Each row was made from one path, in order. Every step used is in the known rows, and no mark comes twice. Write each row's path.
Known rows
rafil > sidig > zubo > bafa > deno: -1.58, 1.29, 0.94, 1.33, 1.14, 0.87, -4.03, -0.71, 0.69, -0.32, -2.34, -0.83, 4.88, -1.92, -0.88, -2.74, -1.20, 3.44, -0.32, -2.04, 0.88, 1.56, 0.15, 2.51, -1.85, 2.85, -0.19
zubo > sidig > rafil: -1.98, 1.49, 1.49, 0.57, 1.36, -0.64, -0.14, -1.21, 1.09, 0.29, -2.40, -2.80, 2.44, -0.76, -0.83, -0.30, -1.58, -0.26, -1.32, 0.58, 0.25, 0.42, 0.08, 0.04, -1.22, 1.73, 0.89
deno > bafa > zubo > legul > rafil: 1.63, 0.49, -0.01, 2.02, 1.73, 0.77, 2.30, 0.65, 0.00, -2.42, 2.04, 1.80, 2.63, -1.97, -1.96, 1.33, -0.79, 2.01, -0.42, -0.32, -1.95, -0.36, 0.22, 1.56, 0.07, -4.46, -1.04
legul > zubo > bafa: -0.17, 1.26, -0.35, 2.12, 0.51, 1.68, 1.72, 0.78, -1.99, -1.53, 0.84, 2.39, 0.51, -0.02, -0.73, -0.68, -0.70, 1.55, -1.14, 0.00, -0.95, 1.15, 0.05, 1.51, -1.85, -3.76, 0.78
zubo > sidig: -2.65, 1.29, 0.91, 0.07, 1.11, -1.92, -3.99, -0.70, 1.11, 0.35, -1.23, -1.26, 2.12, -0.78, 0.81, -1.26, -0.97, 0.62, -0.94, 0.26, 1.30, 0.57, -0.06, 0.46, -0.51, -0.40, 1.24
zubo > legul > rafil > sidig: -0.09, 0.29, -1.03, 1.84, 0.32, 0.04, 1.03, 0.64, -0.69, -2.32, -1.89, -1.21, 2.78, -0.46, -0.22, -1.11, -1.49, 2.53, -1.05, -0.42, -0.53, -1.50, -0.86, 0.50, 2.09, -1.49, 0.03
legul > rafil > sidig > zubo > luves: -1.06, 0.14, 1.33, 1.28, 0.86, 0.21, -0.46, -0.82, -1.04, 1.86, -4.74, -0.59, 1.25, -2.12, 0.10, 0.54, 1.23, 0.86, -0.86, -0.61, -0.53, 0.51, 0.06, 0.86, 2.26, 0.89, 0.93
zubo > luves: -2.76, 1.64, 1.84, 0.83, 1.61, -2.19, -2.25, -1.56, -0.39, 3.37, -0.52, -1.22, 2.06, -1.30, 1.41, -1.02, 1.56, 0.39, -1.32, 0.92, 0.68, 0.79, 0.96, 0.41, -0.38, -0.94, 1.63
legul > zubo: -0.70, 1.46, -0.04, 1.53, 0.47, -0.82, 3.01, 1.07, -1.90, -0.85, 0.93, 1.47, 0.20, -0.17, 0.00, 0.29, -1.41, 1.07, -0.71, 0.31, 0.90, 0.37, 0.04, 0.42, -0.69, -3.48, 1.15
legul > zubo > luves: -1.65, 1.48, 1.25, 2.20, 0.44, -0.69, 1.50, -0.05, -1.70, 1.94, 0.14, 0.78, 1.29, -1.42, 0.87, -0.01, 0.16, -0.27, -0.80, 0.79, -0.02, 1.11, 0.27, 0.35, -0.58, -2.18, 1.94
zuse > luves: -1.42, 2.72, 0.37, 1.55, 2.21, -3.70, -2.64, 0.06, -0.02, 0.96, 0.72, 0.27, -1.26, -0.95, -0.61, -1.15, -3.92, 1.38, -1.77, -0.05, 0.81, -0.69, 1.37, 0.34, 0.28, -0.90, 0.11
tizogap > rafil > sidig > zubo: -0.47, -0.28, 0.37, -2.09, 1.21, -0.16, 0.14, 0.18, -0.17, 2.35, -3.28, -0.74, -0.31, -1.29, -0.64, -0.50, 0.54, 1.32, -0.69, -1.14, 1.53, -0.25, -0.21, 0.49, 1.37, 1.81, -0.14
rafil > tizogap > zubo > luves: -0.88, 2.18, 0.57, -3.00, 0.06, -1.26, 0.51, -0.60, -2.75, 1.77, 2.25, 0.50, -2.44, -2.73, 0.22, -0.13, 3.41, 2.02, -0.58, -0.14, 1.18, 1.21, 0.78, 0.28, 0.01, -1.47, 0.73
legul > rafil > sidig > zubo > luves > zuse: -1.16, 0.72, 1.59, 1.39, 0.75, 0.69, -1.31, -0.51, -0.42, 1.66, -4.52, -0.66, 0.36, -1.92, 0.73, 0.71, 0.94, -0.14, -0.80, -0.73, -0.44, 0.95, 0.09, 0.43, 1.91, 1.57, 0.61
bafa > zubo > sidig > rafil: -0.73, 1.34, 1.53, 0.97, 1.41, -0.97, 2.78, -0.97, 0.65, -2.12, -1.76, -0.80, 1.02, -2.02, -1.46, 1.39, -0.48, -0.03, -0.15, -0.11, 0.76, 0.61, 0.55, 1.27, -1.58, 2.41, -0.45
luves > zuse: -1.76, 2.77, 0.74, 0.29, 1.32, -1.44, -1.91, 0.60, 0.30, -0.51, 0.97, -0.23, -1.03, 0.65, 1.51, -0.14, -0.90, 0.24, -1.20, 0.05, 2.04, 0.71, 0.88, -0.41, -1.19, -1.09, -0.03
rafil > tizogap > zubo > sidig: -0.85, 1.91, -0.11, -3.38, -0.26, -0.98, -0.98, -0.01, -1.79, -0.22, 1.78, 0.42, -2.39, -2.43, -0.16, -0.24, 1.87, 2.19, -0.35, -0.57, 1.60, 1.03, 0.14, 0.35, -0.06, -1.28, 0.44
legul > rafil > tizogap > zubo: 1.03, 0.70, -0.62, -1.66, -0.27, 0.17, 3.33, 0.72, -3.35, -0.94, -0.12, 1.54, -5.38, -1.17, -0.75, 1.79, 2.97, 2.10, -0.87, 0.06, 0.21, -0.36, 0.31, 0.39, 2.51, -3.29, 0.69
tizogap > zubo > luves > zuse: -1.97, 2.28, 2.00, 0.26, 0.89, -1.16, 0.56, -0.06, -1.05, 1.18, 1.48, -1.05, -2.19, -1.42, 0.76, -1.23, 3.80, -0.64, -0.93, 0.48, 1.78, 1.92, 0.90, -0.45, -1.27, -0.56, 0.11
bafa > zubo > legul > rafil > tizogap: 1.41, 0.58, -1.07, 0.20, 0.49, -0.41, 5.60, 0.55, -1.71, -4.32, 0.41, 1.82, -1.31, -2.21, -1.27, 2.42, -0.04, 2.88, 0.16, -0.42, 0.00, -1.19, 0.01, 1.73, 1.03, -1.11, -0.87
bafa > zubo > tizogap: 0.21, 1.92, 0.27, -0.97, 0.42, -0.51, 1.20, 0.13, -0.78, -3.32, -0.19, 0.85, -0.33, -3.29, -0.44, 2.74, 1.57, 3.18, 0.20, -0.30, 1.50, 0.09, 1.03, 1.68, -0.59, -1.93, -1.10
zubo > bafa: -0.90, 1.39, -0.13, 0.69, 1.70, 0.61, -2.19, -0.42, -0.68, -0.80, 0.27, 0.95, 1.18, 0.38, -0.74, -1.79, 0.74, 2.49, -1.79, -0.07, -0.35, 0.85, 0.68, 1.78, -2.06, -3.09, 0.22
zubo > tizogap: -0.79, 2.21, -0.12, -2.05, 0.12, -0.09, -2.17, 0.12, -0.54, -1.44, -0.42, -0.83, 0.74, -2.27, 0.27, 1.19, 0.89, 3.72, -0.93, 0.39, 1.08, -0.12, 0.79, 0.57, -0.01, -3.52, 0.04
bafa > zubo > tizogap > rafil > sidig: 0.96, 0.79, 0.15, -2.07, -0.39, 0.82, -0.10, 0.46, -0.44, -1.93, -2.32, 0.20, -1.20, -3.36, -0.23, 2.05, 2.28, 2.41, 0.27, -1.00, 1.26, -0.21, 0.53, 1.46, 0.84, -0.03, -1.22
neseki > zubo > sidig > rafil: -0.72, 2.44, -0.20, -0.37, 1.45, -1.05, 4.00, -0.58, 0.14, -0.99, -0.89, -1.96, 5.16, 1.26, -0.43, -1.87, 0.05, 0.88, -1.81, 1.37, 0.86, 0.41, 0.49, -0.16, -1.29, 1.88, 1.25

Which path is each row?
0.47, 1.39, 1.03, 0.93, 2.17, -0.46, -0.46, 0.08, 0.13, -0.49, 2.67, 1.99, 2.58, -1.92, -1.16, 0.92, -0.14, 1.65, -0.40, -0.60, -0.51, 0.69, 1.03, 1.50, -1.29, -4.41, -0.77 | deno > bafa > zubo
0.75, 1.56, 1.36, -0.21, 1.44, 0.92, -0.81, -0.69, 0.71, -0.23, 1.35, 0.95, 2.73, -3.19, -1.79, 1.75, -0.94, 0.77, -0.18, -0.77, -1.80, 1.14, 0.65, 1.28, -1.19, -1.42, -0.51 | deno > bafa > zubo > sidig > rafil > tizogap
-1.05, -0.29, 1.28, -1.61, 1.13, -0.07, -0.65, -0.59, -0.10, 4.21, -3.89, -1.31, 0.49, -2.17, 0.02, -0.69, 1.57, 0.51, -0.75, -0.78, 0.96, 0.29, -0.06, 0.42, 1.42, 2.72, 0.42 | tizogap > rafil > sidig > zubo > luves
-1.08, 0.28, 1.48, -1.46, 1.01, 0.48, -1.61, -0.23, 0.48, 3.81, -3.63, -1.25, -0.56, -1.93, 0.62, -0.49, 1.17, -0.42, -0.67, -0.99, 1.02, 0.79, 0.02, 0.02, 1.08, 3.41, 0.02 | tizogap > rafil > sidig > zubo > luves > zuse
-0.30, 1.65, 1.09, -0.57, 0.78, -0.67, 2.46, -1.02, 0.05, -1.91, -1.18, -0.18, 0.01, -2.80, -1.37, 2.10, -0.35, 0.63, 0.10, -0.49, 0.56, 0.64, 0.53, 1.34, -1.18, 2.48, -0.35 | bafa > zubo > sidig > rafil > tizogap
-2.01, 1.48, 0.94, -0.44, 1.59, -1.37, -1.58, -0.69, -0.15, 1.07, -2.44, -0.95, 4.10, -1.91, -0.20, -1.13, -1.09, 2.54, -0.50, -1.81, 1.89, 0.91, 0.08, 0.98, -0.43, 1.46, -0.28 | rafil > sidig > zubo
1.20, 0.79, -0.02, -2.07, 0.12, 0.52, 1.97, 0.58, -0.61, -2.27, -1.13, 0.79, -2.73, -3.08, -0.80, 3.03, 2.47, 2.44, 0.14, -0.21, 1.28, -0.48, 0.82, 1.38, 0.56, -1.09, -1.12 | bafa > zubo > tizogap > rafil
-0.45, -0.07, 0.19, -1.70, 0.41, -0.41, -2.40, 0.47, -0.16, 2.53, -2.83, -1.29, -0.44, 0.00, 0.52, -1.52, 0.83, 0.84, -1.00, -0.82, 1.44, -0.70, -0.07, 0.09, 1.71, 0.25, 0.40 | tizogap > rafil > sidig
-0.13, 2.18, -0.51, -3.49, 0.09, -1.23, 1.79, 0.37, -2.83, -0.40, 2.85, 1.10, -3.18, -1.81, -0.52, 0.17, 2.25, 3.07, -0.52, -0.48, 1.97, 0.56, 0.64, 0.34, -0.11, -2.53, 0.04 | rafil > tizogap > zubo
-1.85, 1.56, 1.73, 0.12, 1.08, -1.85, 1.59, -0.50, -1.66, 1.50, 1.10, -1.01, -1.01, -1.75, -0.11, -1.53, 4.13, 0.45, -0.97, 0.62, 1.58, 1.33, 0.84, 0.06, -0.97, -1.65, 0.56 | tizogap > zubo > luves
0.35, 0.48, -0.61, 1.04, 0.07, 0.10, 4.11, 1.21, -1.98, -3.02, 0.06, -1.05, -0.51, -0.97, -1.37, -1.63, 1.65, 2.25, -0.79, -0.46, 0.65, -0.55, -0.65, 0.12, 1.05, -2.17, -0.65 | tizogap > zubo > legul > rafil > sidig
-1.02, 1.21, 0.54, 1.37, 2.20, 0.75, 0.90, -0.60, 0.45, -1.26, -0.27, 0.74, 2.01, -1.85, -2.37, -0.82, -0.87, 3.89, -0.42, -0.56, 0.82, 1.41, 0.62, 2.98, -2.93, 1.75, -0.06 | sidig > zubo > bafa > deno
1.54, 0.87, 0.77, -0.99, 0.49, 2.00, -3.21, 0.48, 0.46, -0.28, 0.26, 0.79, 2.24, -3.62, -0.84, 1.44, 1.00, 2.07, -0.09, -1.28, -1.27, 0.52, 0.64, 1.39, 0.36, -3.29, -1.31 | deno > bafa > zubo > tizogap > rafil > sidig
0.01, 0.73, 0.09, -3.32, 1.32, 0.72, 3.72, 0.06, -0.44, 0.31, -1.95, 0.15, -1.29, -3.67, -1.85, 2.79, 1.15, 3.50, -0.51, -0.01, 1.25, -0.04, 0.34, 0.90, 0.40, 0.03, -0.63 | sidig > zubo > tizogap > rafil
1.04, 1.77, 0.79, -0.20, 1.21, 0.97, -1.65, 0.28, 0.25, -1.51, 2.07, 1.52, 2.69, -3.40, -1.14, 2.10, 0.59, 2.69, -0.20, -0.54, -1.00, 0.66, 1.08, 1.52, -0.88, -5.03, -1.18 | deno > bafa > zubo > tizogap
2.12, 0.82, -0.39, 0.55, 1.15, 1.06, 1.86, 0.52, -0.69, -2.25, 2.73, 2.64, 1.72, -2.77, -1.81, 2.05, -0.69, 2.62, -0.20, -0.73, -2.21, -0.28, 0.22, 1.52, 0.61, -4.26, -0.97 | deno > bafa > zubo > legul > rafil > tizogap
-1.27, 1.46, 1.36, -0.06, 0.88, -0.55, 3.26, -0.20, -0.42, -1.00, -0.50, -2.34, -0.58, -1.27, -1.85, -0.96, 1.65, 0.04, -1.00, 0.38, 1.33, 1.02, 0.10, -0.28, -1.51, 0.44, -0.02 | tizogap > zubo > sidig > rafil
0.10, 2.42, -1.22, 1.17, 1.09, 0.36, 0.38, 0.24, -0.36, -3.09, 1.65, 0.21, 4.58, 2.04, -0.34, -4.04, 0.83, 3.67, -1.44, 0.75, 0.82, 0.73, 1.03, 2.05, -2.49, 0.26, 1.14 | neseki > zubo > bafa > deno
-0.01, -0.44, 0.23, -1.83, 1.15, 1.42, -0.51, -0.02, -0.23, 2.18, -3.40, -0.25, -0.17, -1.20, -1.09, -1.10, 0.95, 1.62, -0.96, -1.35, 0.36, 0.25, -0.22, 1.13, 0.52, 1.58, -0.37 | tizogap > rafil > sidig > zubo > bafa
0.50, 0.56, -0.41, -1.57, -0.58, 0.46, 1.34, 0.43, -2.40, -0.78, -0.88, 0.92, -4.73, -1.67, -0.43, 1.43, 2.76, 1.34, -0.72, 0.07, -0.07, 0.03, -0.08, 0.43, 2.47, -2.15, 1.04 | legul > rafil > tizogap > zubo > sidig
1.24, 1.92, -1.70, -3.59, 0.16, 0.47, 3.29, 0.92, -1.20, -1.19, -0.13, -0.36, 1.39, 0.11, 0.28, -0.35, 2.79, 3.35, -1.57, 1.28, 1.20, -0.69, 0.78, -0.02, 0.77, -1.52, 0.53 | neseki > zubo > tizogap > rafil
-1.41, 1.86, 0.94, -1.37, 0.67, -0.24, -0.50, -1.29, 0.32, 0.59, -1.67, -2.00, 1.27, -1.58, -0.79, 0.55, -1.48, 0.51, -0.99, 0.15, -0.02, 0.54, 0.10, 0.08, -0.59, 2.05, 1.03 | zubo > sidig > rafil > tizogap
0.31, 0.53, -1.10, -0.92, 1.69, -0.01, 7.04, 0.03, -1.52, -1.66, -0.51, 1.17, 0.34, -2.85, -2.30, 2.19, -1.48, 4.00, -0.46, -0.29, -0.13, -0.74, -0.44, 1.13, 0.93, -0.11, -0.42 | sidig > zubo > legul > rafil > tizogap
0.74, 2.14, -0.16, -1.86, 0.67, 0.34, 7.80, -0.19, -2.23, -1.72, 1.36, -1.41, -0.79, -1.49, -2.94, 0.99, -0.02, 2.37, -1.03, 0.05, 0.17, -0.31, 0.36, -0.19, -0.92, 0.26, -0.60 | sidig > rafil > tizogap > zubo > legul
0.43, 2.29, 0.44, -2.43, 0.68, -0.04, 6.41, -0.40, -2.36, -0.41, 0.85, -1.16, -2.08, -1.25, -2.57, 1.27, 0.99, 1.66, -1.17, -0.01, 0.65, 0.24, 0.82, -0.14, -0.97, 0.19, -0.17 | sidig > rafil > tizogap > zubo
0.72, 2.17, 0.40, -0.76, 0.26, 1.86, 4.05, -0.39, -1.61, -1.66, 1.01, -1.14, -1.48, -1.33, -3.03, -0.08, 0.76, 2.38, -0.83, -0.21, -0.11, 0.83, 0.87, 1.20, -2.19, 1.61, 0.03 | sidig > rafil > tizogap > zubo > bafa > deno
-0.11, 0.26, -0.61, 0.68, 2.24, -0.51, 7.51, 0.09, -0.88, -1.92, -1.12, 0.45, 1.08, -2.04, -2.47, 1.59, -1.50, 3.35, -0.67, 0.07, 0.09, -0.80, -0.49, 1.05, 0.51, -0.33, -0.51 | sidig > zubo > legul > rafil
0.31, 2.04, -0.70, -2.97, 0.08, 0.63, 0.58, 0.12, -2.89, -0.96, 2.68, 1.87, -2.99, -1.55, -1.17, -0.59, 2.85, 3.46, -0.88, -0.75, 0.52, 1.24, 0.62, 1.17, -0.94, -2.83, -0.18 | rafil > tizogap > zubo > bafa
-1.54, 1.14, 0.42, 1.82, 0.08, -0.41, -0.02, 0.60, -0.57, -0.69, -0.42, 0.63, 1.27, -1.02, 0.50, -0.31, -2.05, 0.02, -0.50, 0.33, 0.52, 0.89, -0.56, 0.40, -0.70, -1.83, 1.55 | legul > zubo > sidig
-0.04, 0.42, 0.32, -0.13, 0.13, 1.28, -0.38, 0.03, -1.09, -0.64, -4.73, -0.44, 0.48, -2.58, -0.52, 1.74, 0.87, 2.55, -0.68, -0.86, -0.30, -0.03, -0.10, 0.94, 2.52, -0.57, 0.14 | legul > rafil > sidig > zubo > tizogap
-1.50, 1.21, 0.19, 0.15, 1.49, -0.95, 0.15, -0.40, -0.02, -0.42, -1.85, -1.43, 5.57, -2.26, -0.70, -1.60, -2.33, 3.36, -0.43, -1.75, 1.25, 0.21, -0.52, 0.95, -0.48, 1.80, -0.84 | rafil > sidig > zubo > legul
0.28, 3.09, -1.37, -2.44, 0.52, -0.43, 2.23, 0.46, -1.23, -2.32, 0.79, -0.39, 3.65, 0.08, 0.56, -0.67, 1.91, 4.09, -1.52, 1.15, 1.40, -0.06, 0.99, 0.27, -0.32, -2.30, 0.58 | neseki > zubo > tizogap
-1.48, 1.79, 0.75, -1.46, 0.62, 0.12, -2.79, -0.55, -0.05, 0.18, -3.10, -1.34, 4.18, -3.58, -0.21, 0.09, -0.47, 3.63, -0.27, -1.72, 1.42, 0.98, 0.14, 1.03, -0.11, 0.78, -0.64 | rafil > sidig > zubo > tizogap
-0.05, 1.93, -0.35, 0.08, -0.70, 1.09, 1.57, 1.25, -1.84, -2.00, 0.25, 0.98, 0.11, -2.14, 0.01, 1.71, -0.55, 2.46, -0.49, 0.39, 0.39, 0.34, 0.11, 0.49, -0.14, -4.13, 0.61 | legul > zubo > tizogap
-0.19, 1.27, -0.21, 3.70, -0.09, 1.90, -0.24, 1.01, -0.88, -2.60, 1.09, 1.62, 1.01, -0.19, -0.73, -1.72, -1.59, 2.16, -0.43, -0.08, -0.25, 1.23, 0.11, 2.36, -2.42, -1.71, 1.26 | legul > zubo > bafa > deno
0.75, 0.31, -0.45, 1.95, 0.52, -0.45, 3.61, 0.49, -0.88, -4.23, -1.40, 0.49, 1.22, -1.82, -0.87, 0.83, -0.38, 2.26, 0.04, -0.96, 0.26, -0.95, -0.24, 1.64, 0.96, -0.26, -1.09 | bafa > zubo > legul > rafil > sidig
1.02, 2.00, -1.49, -3.42, -0.31, 0.78, 0.85, 0.80, -0.92, -0.96, -1.26, -1.15, 2.87, -0.07, 0.78, -1.22, 2.68, 3.27, -1.38, 0.45, 1.14, -0.34, 0.47, 0.04, 1.10, -0.48, 0.38 | neseki > zubo > tizogap > rafil > sidig
-1.20, 2.33, -0.66, -0.71, 1.24, -2.03, 0.55, -0.17, 0.11, -1.03, 0.21, -0.72, 4.72, 1.22, 0.98, -2.67, 0.55, 1.64, -1.53, 1.06, 1.64, 0.55, 0.36, 0.21, -0.79, 0.18, 1.47 | neseki > zubo > sidig
